Known rows, with every way that one mark hangs from another
A{Z{U{X} V}}: [ 1.348  0.982 -0.281 -3.656 -1.369  2.033 -0.745 -0.990  1.478  2.656
 -1.586  0.463 -0.383 -1.342  1.706 -0.038  0.860  0.145  0.603 -1.156
  0.529 -0.665 -0.593  0.406  2.459 -0.436]
Q{X Z}: [-0.443 -1.907  3.147  0.854  0.811 -0.633  3.024 -0.603 -0.981 -0.341
  0.457  2.133  3.609  2.231  0.968 -0.940  1.757  1.165 -0.996 -1.178
  1.988 -0.629  1.873 -0.401  0.105  0.162]
Q{Z{V}}: [-0.183 -0.946  0.863  0.862 -1.562 -0.069  1.609 -1.500  0.175  0.437
  4.078  2.354  0.017  0.643 -0.462 -0.489  2.136  1.448 -2.415  0.315
  2.641  0.433  0.206  1.010  1.177 -0.936]
K{V}: [ 0.070  0.146 -0.414 -1.804  1.116  0.495  1.090  2.380 -1.015  1.930
  5.033  1.950 -1.343 -0.688  1.274  0.197  2.304  1.719 -2.291 -0.486
 -1.086  1.384  1.918  1.596  0.618 -0.453]
A{Z{V}}: [ 1.584  1.022  0.175 -2.421 -2.174  0.412 -0.337 -1.158  0.556  3.315
  3.786  3.501 -1.843 -1.478 -0.188  0.096  1.967  0.182 -1.501 -1.083
  0.009 -0.976 -0.610  1.615  1.961 -2.012]
Z{U{X{A Q}} V}: [-1.223  0.282 -1.458 -0.246 -0.451  1.401  0.021 -0.529 -0.358 -0.764
 -1.717 -2.770 -2.037 -2.261 -0.981  2.782 -1.875 -1.207  2.712  2.856
  1.185  1.469 -0.180 -0.302  0.250  0.443]
A{Z}: [ 1.174  0.991 -0.180 -1.950 -0.066  0.048 -1.416  0.265  0.707  2.978
  0.518  2.955 -0.180  0.050  0.867 -0.115  2.775  0.533 -0.899 -1.352
 -1.083 -0.445  0.911  1.167  0.593 -1.790]
Z{V{K{A U{X}}}}: [-0.037  2.838  0.327 -0.774 -0.465  1.896  1.214  0.192  0.386 -0.039
  3.478 -1.029 -0.192 -1.650 -0.109 -3.430 -0.083 -0.792 -1.248 -1.412
 -2.163  0.112 -0.688  0.033 -2.112  1.180]
V{K Z{U}}: [ 0.133 -1.904  2.124  3.536 -0.387 -3.093 -1.609 -1.103 -1.019 -0.629
 -1.356 -1.217  1.723  3.296  0.032 -0.503  2.157  1.132 -2.419 -1.416
 -1.344 -3.517 -1.104 -0.243  0.172 -0.229]
U{X{A Q}}: [-1.746  0.346 -1.884 -0.382  1.778  1.503 -0.440  0.879  0.029 -0.065
 -2.559 -0.878 -1.343 -1.962 -0.445  2.442 -2.142 -1.490  3.025  1.757
 -0.509  3.117  1.536 -0.487 -2.710 -0.611]
Z{U{X{A Q}}}: [-1.527  0.030 -1.633 -0.472  1.505  0.615 -1.172  1.248 -0.316 -0.439
 -4.069 -3.072 -0.539 -0.562 -0.016  2.705 -1.326 -1.074  3.331  2.474
  0.225  1.940  1.039 -0.578 -1.142  0.281]
X{A Q{Z}}: [-1.213 -1.580 -1.408  2.779  0.963 -1.461 -0.369  0.817 -0.417 -2.007
 -1.144  0.646  0.109  0.660 -1.663  1.706 -1.596 -0.004  0.803  1.564
  1.336  1.870  0.922 -0.132 -1.478 -0.627]
X{A Q{Z{U V}}}: [-1.014 -1.878 -0.394  2.780 -1.362 -2.118 -0.228 -0.415  0.014 -2.882
  0.303 -1.476 -0.766  0.572 -1.932  2.085 -1.122 -0.183  1.249  2.868
  3.239 -0.133 -0.589 -0.116  1.783  0.412]
Z{U{X{Q}} V}: [-0.507 -0.025 -0.903 -1.504 -0.822  1.957  1.498 -0.584 -0.212  0.711
 -0.917 -2.798 -0.551 -2.461 -0.367  1.768 -0.167 -0.681  2.092  2.103
  1.341  0.017  0.261  0.431  1.503 -0.466]
V{K}: [-0.827  0.087 -0.159  1.764 -0.415 -1.650 -1.112 -0.748 -0.395  1.911
  0.533  1.293 -0.048  0.466  0.027  0.027  3.321  0.427 -1.598 -0.798
 -1.520 -0.010  0.396 -0.230 -1.742 -1.510]
U{X}: [-0.531  0.583 -0.060 -2.039  0.877  2.382 -0.111  0.190  0.300  2.622
 -0.614  0.807 -0.181 -0.060  2.013  0.097  1.661  0.762 -0.169 -0.034
 -0.629  2.033  2.282  0.335 -1.633 -0.947]
X{A{Z{V}}}: [ 1.043  1.001 -0.376 -1.134 -1.409 -0.432 -1.378 -0.682  1.055  1.588
  3.116  3.747 -3.475 -1.098 -0.984  1.227  0.223 -0.838  0.438 -0.115
 -0.410  0.359 -1.163  0.700  0.764 -1.015]
V{K{A}}: [-0.645  1.259  1.238  0.922  0.292 -1.665 -1.393  0.591 -0.609 -0.072
  2.595  1.177 -0.074  1.084  0.619 -0.141  2.133  1.035 -2.393 -1.694
 -2.207 -0.544  0.274  0.690 -1.919 -0.927]
Q{Z{U}}: [ 0.248 -1.533  0.929  1.377 -0.581 -1.166  0.062  0.102 -0.181 -0.252
 -0.899 -0.324  2.444  3.749  1.636  0.014  3.031  2.067 -1.529 -0.457
  2.181 -0.745  0.875  0.069  1.476  0.210]
K{A V}: [ 0.575  1.533  1.140 -2.753  2.132  0.780  1.372  3.424 -1.438 -0.157
  7.779  2.225 -1.692  0.042  1.875  0.311  1.634  2.595 -3.435 -1.382
 -1.605  1.101  1.839  2.572  0.089 -0.053]
A{Z{U{X} V{K}}}: [ 0.619  0.686 -0.129 -1.401 -1.872  0.082 -2.237 -2.211  1.528  1.800
 -3.048  0.011  0.069 -0.627  1.281 -0.402  1.338 -0.431  0.940 -1.596
 -0.850 -1.716 -1.448 -1.188  1.392 -0.580]

Rows
[ 1.030  2.152 -2.203 -1.482 -0.940  0.928 -0.938 -0.748  1.797  2.053
 -0.903  0.523  0.192 -2.671 -0.351 -4.032  0.487 -1.178  0.960 -2.432
 -1.944 -0.054 -1.224 -1.004 -0.752  0.100] | A{Z{V{K{U{X}}}}}
[ 0.975 -1.383  1.154 -1.331  2.524  1.533  1.187  1.640 -0.485 -0.567
  0.519 -0.766  0.992  1.455  2.370 -0.245 -0.292  1.873 -1.736 -0.672
 -0.918 -0.243  0.541  1.010  1.543  1.233] | K{V{Z{U{X}}}}
[-0.919  1.884 -1.453  1.533 -0.406  0.718  0.222 -0.744  0.554  0.232
  0.768 -0.652 -1.329 -2.276 -1.751 -2.412 -1.102 -2.430  1.793 -0.241
 -1.279  1.572 -1.319 -1.736 -2.884  1.329] | Z{V{K{U{X{A}}}}}
[ 1.904  1.410  1.043 -2.497  3.802  2.741  3.643  4.137 -1.007 -1.494
  5.177  0.298  0.391  0.138  1.449 -3.676 -1.968  1.356 -3.076 -1.798
 -2.345  0.608  1.004  1.306 -0.700  1.904] | K{A U{X} V{Z}}
[ 0.880  0.357 -1.558 -3.070 -1.019  1.571 -0.426 -0.397  0.966  1.444
 -3.255 -1.208 -0.060 -2.888  0.200  1.215 -0.475 -0.867  1.733  0.443
  0.807 -0.678 -0.360  0.385  2.543 -1.150] | A{Z{U{X{Q}} V}}
[-0.663 -1.879  3.335  2.058 -0.923 -1.316  2.727 -1.626 -1.033 -2.195
  1.145  0.322  1.269  2.099 -0.601  0.354 -0.823  0.056  1.007  0.178
  3.608 -2.109 -0.835 -0.931  1.565  1.782] | Q{X{A} Z{U V}}
[ 0.021 -1.959  2.917  0.396 -1.066  0.231  4.659 -2.165 -1.184 -0.105
  3.415  2.251  1.460  0.631 -0.158 -1.085  0.871  0.781 -1.204 -0.670
  3.240 -1.208  0.569  0.044  1.058 -0.233] | Q{X Z{V}}
[ 0.085 -0.735  0.751 -0.350 -1.088  1.935  1.131 -1.456  0.504 -0.290
 -0.576 -0.589  1.355  0.849  1.325 -0.531  1.173  1.371 -0.912  0.838
  3.010 -0.094 -0.090 -0.425  1.993  0.575] | Q{Z{U{X} V}}
[-0.708  2.149 -2.174 -2.151  3.093  2.544  1.702  3.304  0.239  0.122
  2.973 -0.213 -1.411 -1.466  0.406 -2.290 -1.382 -0.114  0.998 -0.385
 -1.833  3.777  1.602 -0.550 -1.810  2.312] | K{U{X{A}} V}
[ 0.090  0.351  0.510 -1.977 -1.453  2.261  0.888 -1.167  0.259  1.748
  0.850 -0.865 -0.422 -0.752  1.267  0.562  2.175  0.712  0.243  0.818
  1.072  0.039 -0.031  0.537  1.127  0.092] | Z{U{X} V}
[-0.312  0.808 -0.002 -1.293 -0.756  1.630 -0.619 -1.289  0.694  0.738
  0.395 -1.049 -2.362 -0.736  0.391  1.711 -0.290 -0.959  1.962  1.355
  0.719  1.001 -0.518 -0.626  0.443  0.868] | Z{U{X{A}} V}
[ 1.799  0.362  0.482 -2.311 -2.631 -0.472 -1.512 -1.018  0.770  2.206
  1.817  1.194 -0.706 -0.113  0.694  0.453  2.593  0.435 -0.931 -1.173
  0.252 -2.500 -1.252  1.236  3.303 -0.769] | A{Z{U V}}
[-0.309  1.190 -1.436 -0.354 -0.625  0.439 -2.880 -1.968  2.052  1.365
 -2.098  2.050 -2.391 -2.319 -0.229  0.238 -1.175 -1.847  1.979 -0.365
 -1.871  1.314 -1.326 -2.073 -1.054 -0.305] | U{X{A{Z{V{K}}}}}
[-0.208 -1.593 -0.185  1.384  1.955 -0.348 -0.763  0.744 -0.855 -2.009
 -4.656 -2.760  0.470  0.909 -0.636  1.943 -3.233 -1.042  1.687  2.216
  0.011  0.226  0.063 -0.576 -0.949  0.674] | V{Z{U{X{A Q}}}}
[-0.089 -0.565 -1.247  2.735  1.843 -0.252  1.451  0.358 -0.356 -0.895
 -3.751 -2.808  2.588 -0.513 -1.558 -2.935 -2.301 -1.552  0.392 -0.148
 -1.887 -0.666  0.161 -0.954 -3.300  0.377] | V{K{U{X{Q}}} Z}
[ 0.913 -0.916  3.135  1.852  0.205 -2.962 -1.668  0.221 -1.252 -2.432
  0.448 -1.091  1.218  3.772  0.634  0.002  1.207  1.279 -3.246 -1.896
 -1.977 -3.974 -1.115  0.743 -0.027  0.378] | V{K{A} Z{U}}
[ 0.160  0.738 -2.499 -2.053 -0.320  1.666 -0.818 -0.367  1.114  1.087
 -2.188  1.050 -3.030 -3.771 -1.257  1.780 -3.136 -2.293  3.252  1.519
 -0.532  2.212 -0.753 -0.272 -0.523 -1.235] | U{X{A{Z{V}} Q}}
[ 1.397  0.823  1.880  2.160  0.848 -2.249  0.187  1.067 -1.380 -1.994
  3.469 -0.249  1.710  2.114 -0.658 -3.860  0.119  0.179 -3.759 -2.494
 -3.129 -2.808 -0.688  0.844 -2.312  0.700] | V{K{A U} Z}
[ 0.398  2.346  0.509  0.834  0.462 -1.497 -0.285  1.804 -0.867 -0.186
  3.481 -0.972  1.115  0.385 -0.462 -2.929  1.777  0.244 -2.399 -2.641
 -2.511 -1.430  0.037  0.601 -2.440  0.438] | V{K{A U}}
[-0.002 -0.819  0.311 -0.192  0.616  1.363  0.056  0.054  0.533 -0.020
 -3.420 -0.767  3.005  2.506  2.254 -1.027  1.551  1.819 -0.228 -0.015
  1.944  0.408  1.430 -0.647  0.795  0.741] | Q{Z{U{X}}}
[-0.039 -2.255  3.595  0.923  0.173 -1.292  2.865 -0.490 -1.130 -1.236
 -1.271  0.045  4.460  3.592  1.488 -0.841  2.461  1.866 -0.449 -1.061
  2.771 -2.438  1.305 -0.514  1.665  1.132] | Q{X Z{U}}
[ 0.256  0.055 -1.705 -0.655 -0.095 -2.449 -3.023  1.702  0.131 -0.286
 -2.887 -0.741 -0.527 -0.157 -0.479  2.740 -1.040 -0.776  2.463  0.565
 -0.352 -0.343 -0.334  0.313  0.725 -0.243] | X{A{Z{U}} Q}
[-1.833 -1.577 -1.353  4.935 -1.371 -2.752 -0.650 -1.836 -0.503 -2.642
 -0.194  0.354 -1.237 -0.686 -3.439  1.081 -2.061 -1.162  0.723  2.195
  1.200  0.792 -1.300 -1.508 -1.034 -0.580] | X{A Q{Z{V{K}}}}
[ 1.885 -0.636  2.992 -1.020  2.012 -0.497  1.506  3.370 -1.900 -2.337
  5.235  0.110 -0.063  3.079  1.733  0.099  0.481  2.604 -4.552 -1.309
 -1.389 -2.460  0.156  2.676  1.866  1.553] | K{A V{Z{U}}}
[ 0.669 -0.019  2.528 -1.383 -1.554 -1.130  0.437 -1.246 -0.121  0.255
  0.634  1.173 -0.677 -0.543 -0.233  0.799 -0.275 -1.255  1.609 -1.329
  0.890 -1.993 -1.267 -0.533  2.694  0.985] | Q{X{A{Z{U V}}}}
[-1.555 -1.037 -1.636  1.660  2.241  0.957  0.083  0.775  0.216 -1.751
 -3.936 -0.528  0.699 -0.150 -0.083  1.506 -2.640 -0.649  2.503  2.496
  1.570  3.150  1.835 -1.095 -2.365 -0.380] | U{X{A Q{Z}}}
[-1.431 -1.489 -0.926  2.819  0.266 -2.801 -1.126  1.076 -0.525 -2.594
 -2.788 -1.523  1.001  2.212 -0.823  2.118 -1.081  0.060  0.885  1.989
  2.730  0.419  0.579 -0.269  0.477  0.787] | X{A Q{Z{U}}}
[ 0.808 -0.465  0.542  3.515  0.466 -2.285  0.285 -0.163 -1.027  0.128
  1.017 -0.172  1.909  1.790 -1.319 -3.589  0.627 -0.192 -2.704 -1.972
 -2.205 -2.253 -0.610  0.107 -2.199  0.376] | V{K{U} Z}
[-0.180  1.053  1.715  0.402 -1.435 -0.820  0.215 -0.889 -1.025 -0.185
  5.416  1.421 -1.774 -0.382 -0.531 -0.146  2.043  0.576 -2.434 -1.046
 -1.383 -1.013 -1.334  1.120 -0.530 -1.039] | Z{V{K{A}}}
[ 0.384 -1.624  0.346  0.247  1.310  0.686  0.513  0.373 -0.578 -0.462
 -3.676 -2.877  2.020  0.950  0.534  1.320 -1.048 -0.044  0.788  1.293
  0.274 -1.175  0.419  0.438  0.079  0.127] | V{Z{U{X{Q}}}}
[ 0.822  0.511 -1.734 -3.003  0.438  0.871 -1.250  1.111  1.318  1.585
 -5.656 -1.299  1.543 -1.042  1.656  1.159  0.005 -0.168  2.317  0.205
 -0.051 -0.068  0.916  0.082  1.046 -1.149] | A{Z{U{X{Q}}}}
[-1.645 -0.938 -1.622  1.273 -0.057  1.768  1.069 -0.931  0.146 -1.388
 -1.149 -0.073 -1.249 -1.601 -1.403  1.280 -3.356 -1.103  2.178  2.949
  2.266  2.535 -0.007 -0.972 -0.845 -0.259] | U{X{A Q{Z{V}}}}
[-0.053  2.549 -2.459 -0.203  1.358 -0.281 -2.780  0.650  1.978  1.192
 -3.603  0.306  0.384 -0.930  0.143 -2.666 -1.251 -2.095  2.453 -2.071
 -2.986  1.289 -0.127 -2.344 -3.201  0.543] | V{K{U{X{A{Z}}}}}
[-0.674 -1.085 -0.966  0.108 -0.047  2.391  2.520 -0.903  0.158 -0.596
 -0.898 -0.072  0.302 -1.550 -0.529  0.720 -1.286 -0.096  0.297  2.385
  2.793  1.783  0.579  0.111  0.351 -0.981] | U{X{Q{Z{V}}}}
[ 0.607  0.043 -1.507 -0.666 -1.731 -1.773 -1.837  0.054  0.290 -0.194
 -0.426 -0.108 -2.492 -1.851 -1.691  2.464 -1.681 -1.132  2.236  1.613
  0.753 -1.089 -1.561  0.481  2.168 -0.652] | X{A{Z{U V}} Q}
[ 0.068  1.426  1.940  0.439 -1.970 -1.840 -0.755 -0.880 -0.489 -0.611
  4.036 -0.744 -1.027  0.851 -0.075  0.292  2.385  0.612 -2.563 -1.187
 -0.733 -2.526 -1.430  0.720  1.329 -0.041] | Z{U V{K{A}}}
[ 0.264  0.565 -2.052 -0.679 -1.560 -0.687 -1.260 -0.464  0.470  0.172
  1.004  2.126 -3.056 -2.885 -2.391  2.347 -2.237 -1.770  1.665  1.259
 -0.097  0.600 -0.878  0.620  0.501 -1.591] | X{A{Z{V}} Q}
[-0.419  1.603 -1.109  0.374 -1.005  1.616  1.017 -1.179  0.438  1.874
  1.563 -0.799  0.229 -2.086 -1.094 -3.290  0.751 -0.881 -0.251 -0.617
 -0.975  0.694 -0.797 -0.795 -1.961  0.386] | Z{V{K{U{X}}}}
[-0.214  1.109 -2.869 -2.058  1.656  0.760 -2.093  1.144  1.237  0.969
 -4.772  0.701 -1.272 -2.108 -0.105  2.221 -3.007 -1.776  3.240  0.501
 -1.147  2.681  0.904 -0.676 -1.717 -1.142] | U{X{A{Z} Q}}
[-0.539 -0.743  0.892  3.235  1.307 -1.314 -2.210 -0.885  0.441 -1.730
 -5.328 -2.002  0.637  2.393  0.417  0.330 -1.381 -0.746  1.083 -0.422
 -1.731 -0.804 -1.055 -1.908 -1.703  1.553] | V{K Z{U{X{A}}}}
[-0.614 -1.856 -0.231  2.131 -0.118 -1.896  0.225  0.827 -1.029 -1.516
 -2.382 -1.879  2.732  1.502 -0.190  0.927  0.975  1.524 -0.580  1.600
  2.551 -0.965  1.081  0.885  1.477 -0.370] | X{Q{Z{U}}}
[ 0.634  0.566 -0.522 -0.346 -2.401 -1.330 -1.909 -1.974  0.626  2.634
  1.442  3.077 -1.316 -1.328 -0.742 -0.674  1.724 -0.409 -1.042 -2.183
 -1.218 -0.998 -1.645  0.043  0.636 -1.947] | A{Z{V{K}}}
[-0.717  2.397 -1.497 -0.569  1.448  1.954 -0.050  1.855  0.751  0.838
  0.293 -0.649 -0.366 -0.329 -0.002 -1.559 -1.074 -1.234  1.754  0.099
 -1.042  3.139  1.626 -0.796 -3.484  1.129] | K{U{X{A}}}
[ 0.292 -1.334  1.521  1.244 -2.382 -0.598  0.379 -1.617 -0.220 -0.269
  2.681  0.234  0.718  2.117  0.088 -0.254  2.247  1.733 -2.356  0.711
  3.352 -1.750 -0.400  0.569  2.743  0.086] | Q{Z{U V}}
[ 0.246 -1.363  1.029 -0.517  2.881  1.221  0.673  1.709 -0.357 -2.057
 -0.572 -0.433 -0.639  1.530  1.384  0.760 -2.014  0.922  0.090  0.117
 -1.094  0.742  0.140 -0.243  0.297  2.138] | K{V{Z{U{X{A}}}}}
